Each row comes from the steps of one path. Every step used is in the known rows, and no mark comes twice. Write the path behind each row, first mark first.
Known rows
zoga > dafota > tona > dipab: [ 1.70 -0.05  0.26 -0.73  1.57  0.97 -0.84  1.19  1.46  3.15  0.61 -0.64
  0.20  1.50 -0.48  2.37 -1.32  0.68  0.25 -1.29 -0.42  0.77 -2.15  0.61
 -1.66]
leko > dipab > zoga > tuzul: [ 0.57 -0.52 -3.89 -0.44 -0.69  1.40 -1.53 -1.87  1.73 -0.75  0.33 -0.01
 -0.87  2.40 -0.62 -0.77  0.51  0.26  0.62 -0.08  0.41 -1.19  1.71 -0.60
 -0.98]
lasa > leko > dipab > zoga > dafota: [-0.66 -0.55 -2.92  0.07  1.00  1.33 -0.67 -1.91 -0.64  0.21  0.11  0.25
 -0.57  2.17  0.70  1.17 -1.56  0.13  0.56 -0.17 -0.22 -0.67  0.51 -0.61
 -0.92]
tuzul > zoga > dafota > tona: [ 1.33  0.47  0.80 -1.24  0.86  0.65 -0.07  0.35  3.04  4.95 -0.05 -0.65
  0.13  1.45  0.29  2.11 -1.63  0.03 -0.06 -1.42 -0.26  2.76 -1.05  0.47
 -1.03]
dafota > tona > dipab > zoga > tuzul: [ 0.00  0.02 -1.28 -1.04 -0.91  1.85 -1.31  3.57  0.71 -0.51  0.70 -0.51
 -0.93  2.16 -1.00  1.14  0.97  0.52 -0.46 -1.00  0.24 -1.51 -1.24 -0.65
 -2.03]
tosek > dafota > tona > dipab: [ 1.36  0.00  3.53  0.15  0.60  1.08 -0.14  1.04  0.42  2.97  0.71 -0.53
 -0.38  1.41 -0.79  1.69 -0.38  0.67  0.03 -0.93 -0.10  0.10 -2.06  0.65
 -2.05]
leko > dipab > zoga > tuzul > tona > dafota > debibar: [ 1.06 -0.23 -1.50 -0.47 -1.00 -1.04 -0.21 -1.68  1.95 -4.08  0.69 -0.34
 -0.30  2.81 -1.16 -0.64 -0.04 -0.48  0.77 -1.62  0.53 -1.10  1.15 -1.58
 -0.43]
tosek > dafota > tona > dipab > zoga > tuzul > leko > lasa: [-2.05 -0.11  3.57 -0.52 -0.29  3.14  0.51  3.18  0.95  1.20  0.16 -0.55
 -0.84  1.48 -0.14  1.63 -0.47  0.68 -0.74 -0.29  0.13 -1.43 -1.88 -1.99
 -1.40]
zoga > tuzul > leko: [ 0.51  0.06  0.05 -0.93 -0.14  2.26  0.18  1.07  2.39  0.36 -0.46 -0.38
 -1.15  2.73  1.56 -0.22  0.61  0.85  0.31 -0.45 -0.88  2.05  1.33 -1.42
 -0.70]
zoga > tuzul > tona > dipab: [ 0.08  0.12 -0.65 -0.89 -0.10 -1.66 -1.03  2.88  1.90  3.42  0.34 -0.80
 -0.53  2.93 -0.62 -0.38  1.20  0.88  0.38 -0.92 -0.08 -0.07  1.23 -0.13
 -1.79]
leko > dipab > zoga > tuzul > tona: [-0.05 -0.33 -2.88 -0.68 -0.61 -0.49 -1.72 -1.73  1.74 -0.36  0.39 -0.30
 -0.47  2.73 -0.80 -0.42  0.78  0.27  0.31 -0.27  0.54 -1.54  2.11 -0.44
 -1.46]
tuzul > leko > dipab: [ 1.06 -0.07 -1.34  0.10  1.23  2.32 -1.57 -3.05  0.99 -0.16  0.15  0.45
  0.47  2.42  1.65 -0.59  0.37  0.46  0.73  0.59 -0.63  1.11  1.12  0.38
 -1.21]
tosek > dafota > leko > dipab > zoga > tuzul > tona: [ 0.40 -0.30  2.89 -0.08 -0.23 -0.75  0.02 -1.29  0.54  1.13  0.66 -0.72
 -0.84  2.62 -1.04  1.86 -1.29  0.57  0.20 -0.66  0.27 -1.15  0.15  1.47
 -1.44]
tona > dipab > zoga: [ 0.60  0.04 -4.75  0.14  0.10  0.35 -1.64  3.04 -0.62 -0.28  0.56  0.17
  0.42  0.86 -0.83 -0.67  0.92 -0.21  0.49 -0.54  0.06 -0.95  1.10  1.35
 -1.44]
dafota > tona > dipab: [ 1.23  0.20  0.10 -0.69  0.49  1.27 -1.38  2.09  0.26  0.88  0.88 -0.28
 -0.15  1.86 -0.51  1.02  1.11  0.60 -0.03 -0.63 -0.19  0.06 -1.75  0.66
 -2.22]
dafota > debibar: [ 3.35  0.24 -0.39 -0.26  0.46 -0.08  1.18  0.68  0.73 -1.15  0.83 -0.14
 -0.47  1.56 -0.11 -1.28  1.00 -0.56  1.13 -2.05 -0.57  1.85  1.18 -0.88
  0.12]
dipab > zoga > tuzul > tona: [-0.25 -0.02 -2.10 -1.23 -0.93 -1.07 -0.06  1.89  1.63 -1.22  0.03 -0.75
 -0.91  2.17 -0.55  0.10  1.15  0.13 -0.10 -1.16  0.00 -0.35  2.23 -0.72
 -1.03]
lasa > leko > dipab > zoga: [-1.02 -0.34 -3.04  0.06  0.32  1.54 -0.91 -1.43 -1.53 -1.48  0.32  0.50
 -0.91  2.48  0.78  0.23  0.17  0.24  0.41  0.28 -0.14 -1.07  1.04 -0.55
 -1.22]
dipab > zoga > tuzul: [ 0.41 -0.19 -3.35 -0.92 -1.00  1.02  0.03  1.67  1.60 -1.74 -0.08 -0.42
 -1.33  1.74 -0.39 -0.30  0.84  0.08  0.22 -1.00 -0.06  0.03  1.86 -0.96
 -0.54]
tuzul > leko: [ 1.07  0.23 -0.72 -0.36  1.05  2.02 -0.10  0.19  0.99 -0.89 -0.18  0.12
  0.15  1.81  1.85 -0.10  0.72  0.35  0.40 -0.12 -1.14  2.44  1.25  0.17
 -0.82]
lasa > leko > dipab > zoga > tuzul > tona > dafota: [-2.08 -0.38 -1.15 -0.65 -0.55 -0.28 -0.29 -1.03 -0.20 -3.17  0.00 -0.14
 -1.13  3.52  0.31  1.05 -0.57  0.52  0.17 -0.41  0.08 -1.08  0.55 -1.57
 -1.11]
tosek > dafota > tona: [ 1.72  0.14  4.51 -0.29  0.45  1.32  0.91 -0.81  1.14  1.23  0.39 -0.66
 -0.90  1.37 -0.27  2.07 -0.42  0.61 -0.09 -1.05 -0.36  1.30 -1.54 -0.01
 -1.38]
leko > lasa > zoga > tuzul > tona > dafota > debibar: [-0.92  0.10  1.73 -1.93 -0.92 -1.78  2.19  2.59 -1.17 -0.51  0.09 -0.68
 -0.93  2.31  0.13 -1.15 -0.01 -0.48  0.24 -1.67  0.31 -1.12  0.64 -2.97
  0.95]
leko > dipab: [ 1.90 -0.43 -2.34 -0.08  0.90  0.78 -1.50 -3.48  1.19  0.68  0.50  0.22
  0.01  2.02 -0.04 -0.80  0.56  0.34  1.06  0.33 -0.01  0.46  1.23  0.80
 -1.15]
dafota > leko > dipab > zoga > tuzul: [ 0.92 -0.38 -2.04 -0.66 -0.29  1.21 -1.00 -0.85  0.18 -1.74  0.76 -0.19
 -1.03  2.78 -0.55  0.98 -0.24  0.36  0.42 -0.11  0.13 -0.85  0.27  1.49
 -1.05]

Which path is each row?
[ 0.21 -0.19 -1.00 -1.05 -0.23 -0.73 -1.03 -0.81  0.31 -1.27  0.89 -0.44
 -0.65  3.14 -0.79  1.22  0.08  0.48  0.16 -0.34  0.21 -1.19  0.64  1.76
 -1.51] -> dafota > leko > dipab > zoga > tuzul > tona
[-1.36  0.05 -1.24 -1.04  1.42 -2.26 -0.48  3.36 -0.64  1.64  0.62 -0.57
  0.97  1.07 -1.16  1.78 -0.91  0.12 -0.04 -0.63 -0.02 -1.25 -0.32  1.91
 -1.27] -> tuzul > tona > dipab > zoga > dafota > leko > lasa
[ 0.49 -0.14 -1.01 -0.35  1.02  3.20 -1.39 -2.68  1.23 -1.30  0.28  0.10
  0.55  1.98  1.05  1.87 -1.19  0.29 -0.16 -0.02 -0.39 -0.05 -0.69 -0.34
 -1.49] -> tuzul > leko > dipab > zoga > dafota > tona
[-2.39 -0.01 -0.44 -1.71 -0.38 -1.37 -0.35  4.12 -1.99  4.74  0.10 -0.50
 -0.55  2.36  0.07 -1.35  0.82  0.26  0.02 -0.20  0.56 -2.71  1.10 -1.29
 -0.58] -> leko > lasa > zoga > tuzul > tona > dipab
[ 2.09 -0.03  3.47  0.05  0.95  0.19  1.32 -0.10 -0.24  1.28  0.46 -0.52
 -0.73  1.32 -0.19  2.04 -1.15  0.42  0.59 -0.87 -0.68  1.89 -0.61  2.43
 -0.77] -> tosek > dafota > leko
[-0.09 -0.27 -1.59 -1.29  1.15  0.42  1.02  1.40  0.02 -1.16  0.15 -0.51
 -0.12  0.22 -0.46  2.20 -1.78 -0.16  0.13 -0.59 -0.30  0.41 -0.31  0.98
  0.13] -> dipab > zoga > dafota > leko > lasa
[-0.52  0.07 -3.66 -0.20 -0.46  1.93 -1.45  3.86  0.47  0.08  0.18 -0.01
 -0.19  2.05  0.33 -0.63  0.70  0.26  0.21 -0.44 -0.20 -0.87  1.14 -0.32
 -1.49] -> tona > dipab > zoga > tuzul > leko
[-1.45  0.14 -0.30 -1.15  0.68  1.83  0.46  1.55 -2.25  0.78 -0.39  0.23
  0.01  1.50  2.48 -0.91  0.46 -0.05 -0.02  0.59 -0.53 -0.17  1.13 -1.02
  0.10] -> tuzul > leko > lasa > zoga
[ 0.69 -0.22 -3.07  0.12  1.26  2.36 -1.36 -2.76  1.10 -0.49 -0.08  0.33
  0.89  1.71  1.22  0.58 -1.32  0.07  0.52  0.08 -0.48  0.28  1.10  0.25
 -0.91] -> tuzul > leko > dipab > zoga > dafota
[ 0.15 -0.24 -4.34 -0.32 -0.71  0.78 -1.43  3.71  0.62  0.64  0.37 -0.19
 -0.55  1.72 -0.90 -0.78  0.88  0.19  0.39 -0.81  0.21 -1.23  1.16  0.05
 -1.36] -> tona > dipab > zoga > tuzul
[ 3.19  0.17  0.13 -0.34  0.17 -0.41  1.83  0.06  1.29 -4.92  0.46 -0.24
 -0.13  1.30 -0.27 -0.41 -0.29 -0.62  1.18 -2.30 -0.58  2.67 -0.01 -0.77
  0.54] -> tona > dafota > debibar
[-0.70 -0.09  1.07 -2.01  0.85  0.90  0.89  1.22 -1.67  2.98 -0.13 -0.49
 -0.45  1.12  0.60  1.14 -1.25  0.01 -0.21 -0.52  0.07 -0.97 -1.26 -1.30
  0.09] -> leko > lasa > zoga > dafota > tona
[ 1.02 -0.19 -4.56  0.06  0.99  0.19 -1.43  2.43  0.22  1.73  0.29 -0.11
  0.78  0.63 -0.89  0.43 -0.95 -0.16  0.67 -1.02 -0.09 -0.46  0.49  1.25
 -1.18] -> tona > dipab > zoga > dafota
[ 0.13  0.01 -1.18 -0.74 -0.58  2.02 -1.12 -0.57 -1.57  2.73 -0.19  0.07
 -0.86  3.67  2.07 -1.24 -0.03  0.30  0.42  0.03 -0.08 -1.42  1.56 -0.95
 -0.71] -> lasa > zoga > tuzul > leko > dipab
[ 0.95  0.44 -0.21 -0.73  0.96  0.39 -1.27  2.05  2.29  6.59  0.28 -0.51
  0.69  1.51 -0.11  1.75 -1.59  0.14  0.04 -1.29 -0.01  1.64 -1.55  1.05
 -1.62] -> tuzul > zoga > dafota > tona > dipab
[-1.23  0.14  1.83 -1.71  1.21  2.50  0.75  1.25 -1.40  1.90 -0.36 -0.22
  0.02  1.59  2.15  1.33 -1.22  0.22 -0.54 -0.05 -0.53 -0.17 -1.14 -1.58
 -0.22] -> tuzul > leko > lasa > zoga > dafota > tona
[-0.96 -0.23 -0.28 -0.44 -0.71 -0.58  0.57 -0.33 -0.43 -3.94  0.46 -0.16
 -1.21  3.65  0.02  0.32 -0.45 -0.06  0.46 -1.51  0.09 -1.15  0.49 -2.68
 -0.52] -> lasa > leko > dipab > zoga > tuzul > tona > dafota > debibar
[-0.06  0.22 -3.24 -0.31  0.38 -2.25 -1.58  2.89 -0.56  0.51  0.62 -0.24
  0.94  1.53 -0.95 -0.29  1.35  0.00  0.14 -0.77  0.04 -1.26  1.55  1.47
 -1.98] -> tuzul > tona > dipab > zoga
[ 0.12  0.28 -0.64 -1.11 -0.73  1.68 -0.02  1.96 -1.66  2.25 -0.44 -0.20
 -1.15  3.15  2.30 -0.84  0.23  0.26  0.16 -0.59 -0.48 -0.36  1.61 -1.12
 -0.42] -> lasa > zoga > tuzul > leko
[-0.01 -0.39 -2.49 -0.64 -0.77 -0.81 -0.92 -2.21  1.85 -3.26  0.23 -0.38
 -0.22  2.69 -0.92  0.11 -0.15  0.20  0.44 -0.51  0.50 -1.01  1.15 -0.53
 -1.08] -> leko > dipab > zoga > tuzul > tona > dafota
[ 0.36  0.03 -3.19  0.08  0.54  2.50 -1.67 -2.29  0.42 -2.34  0.20  0.56
  0.63  1.95  1.22 -0.43  0.41  0.00  0.34  0.51 -0.34 -0.22  1.63  0.23
 -1.24] -> tuzul > leko > dipab > zoga
[ 1.22  0.01 -1.44 -1.06  0.62  1.28  0.13  0.36  1.26 -1.34  0.25 -0.58
 -0.19  0.77 -0.46  2.46 -1.16 -0.05 -0.26 -1.41 -0.26  0.51 -0.87 -0.18
 -0.97] -> dipab > zoga > dafota > tona
[-1.37 -0.25 -0.61 -1.90 -0.61  0.64  0.93  2.39 -1.26  2.62 -0.33 -0.38
 -1.51  1.87  0.73 -1.31  0.56  0.18  0.20 -0.14  0.28 -1.30  1.19 -2.12
  0.43] -> leko > lasa > zoga > tuzul
[ 0.57  0.31 -1.33 -0.36  0.99 -2.45 -1.55  2.21  0.17  2.71  0.68 -0.37
  0.79  1.93 -0.55 -0.22  1.31  0.47  0.43 -0.70 -0.23  0.08  1.16  1.54
 -2.00] -> tuzul > tona > dipab
[-1.44 -0.54 -2.50 -0.34 -0.57  1.93 -0.80 -0.60 -0.54 -0.81  0.12  0.14
 -1.77  3.20  0.69  0.15  0.13  0.53  0.38  0.07  0.05 -1.23  1.05 -1.72
 -1.10] -> lasa > leko > dipab > zoga > tuzul
[ 0.55 -0.21 -0.64 -0.53  0.02  2.64 -1.16 -1.77  2.60  0.94 -0.06 -0.09
 -0.87  3.34  1.37 -0.59  0.36  0.95  0.61  0.28 -0.42  0.93  1.27 -1.28
 -1.03] -> zoga > tuzul > leko > dipab
[-1.94  0.12  1.07 -1.95 -0.03 -1.51 -0.01  4.63 -3.23  3.46  0.65 -0.62
 -0.71  2.75 -0.05  0.36  0.14  0.49 -0.18 -0.26  0.25 -2.34 -0.36  1.06
 -0.78] -> dafota > leko > lasa > zoga > tuzul > tona > dipab
[ 0.50  0.04 -0.59 -0.72  0.47 -2.24 -0.37 -1.66 -0.41 -5.05  0.68 -0.34
  0.67  2.26 -0.76  1.85 -0.63  0.06  0.24 -0.64 -0.04  0.03 -0.24  2.57
 -1.22] -> tuzul > tona > dafota > leko > dipab > zoga
[-0.89 -0.08  1.12 -2.05 -0.22  0.55  1.20  2.91 -2.52  1.43  0.19 -0.55
 -1.59  2.41  0.58  0.48 -0.21  0.27  0.01 -0.13 -0.03 -0.87 -0.28  0.23
  0.20] -> dafota > leko > lasa > zoga > tuzul
[-0.64 -0.28  1.38 -2.03 -0.46  0.08  1.72  2.06 -1.78 -2.68 -0.19 -0.61
 -1.25  2.18  0.41  1.17 -1.35  0.24  0.28 -0.60 -0.07  0.15 -1.35  0.17
  0.64] -> tona > dafota > leko > lasa > zoga > tuzul
[ 0.00  0.36  0.94 -0.99  1.11  1.44  1.41  1.54 -1.49  1.75 -0.08  0.03
  0.23  1.40  2.07 -0.67 -1.22 -0.66  0.39 -0.99 -0.64  0.14  0.52 -2.25
  0.99] -> tuzul > leko > lasa > zoga > dafota > debibar
[ 1.53 -0.06 -2.17 -0.71  0.98  0.37  0.36  0.87  0.08 -1.28  0.34 -0.51
 -0.02  0.85 -0.31  2.40 -1.88 -0.16  0.36 -1.23 -0.56  0.95 -0.07  2.04
 -0.39] -> dipab > zoga > dafota > leko
[-0.16 -0.01 -2.44 -0.78 -0.75  2.34 -0.10  1.85  1.59 -2.27 -0.31 -0.20
 -0.93  2.03  0.90 -0.05  0.63  0.19 -0.04 -0.58 -0.46  0.46  1.85 -1.30
 -0.66] -> dipab > zoga > tuzul > leko
[ 0.42  0.13 -1.86 -0.64 -0.09  1.52 -1.41  2.80 -0.33 -1.22  0.94 -0.21
 -0.05  1.37 -0.84  1.01  1.06  0.19 -0.42 -0.77  0.13 -1.27 -1.29  0.63
 -2.12] -> dafota > tona > dipab > zoga
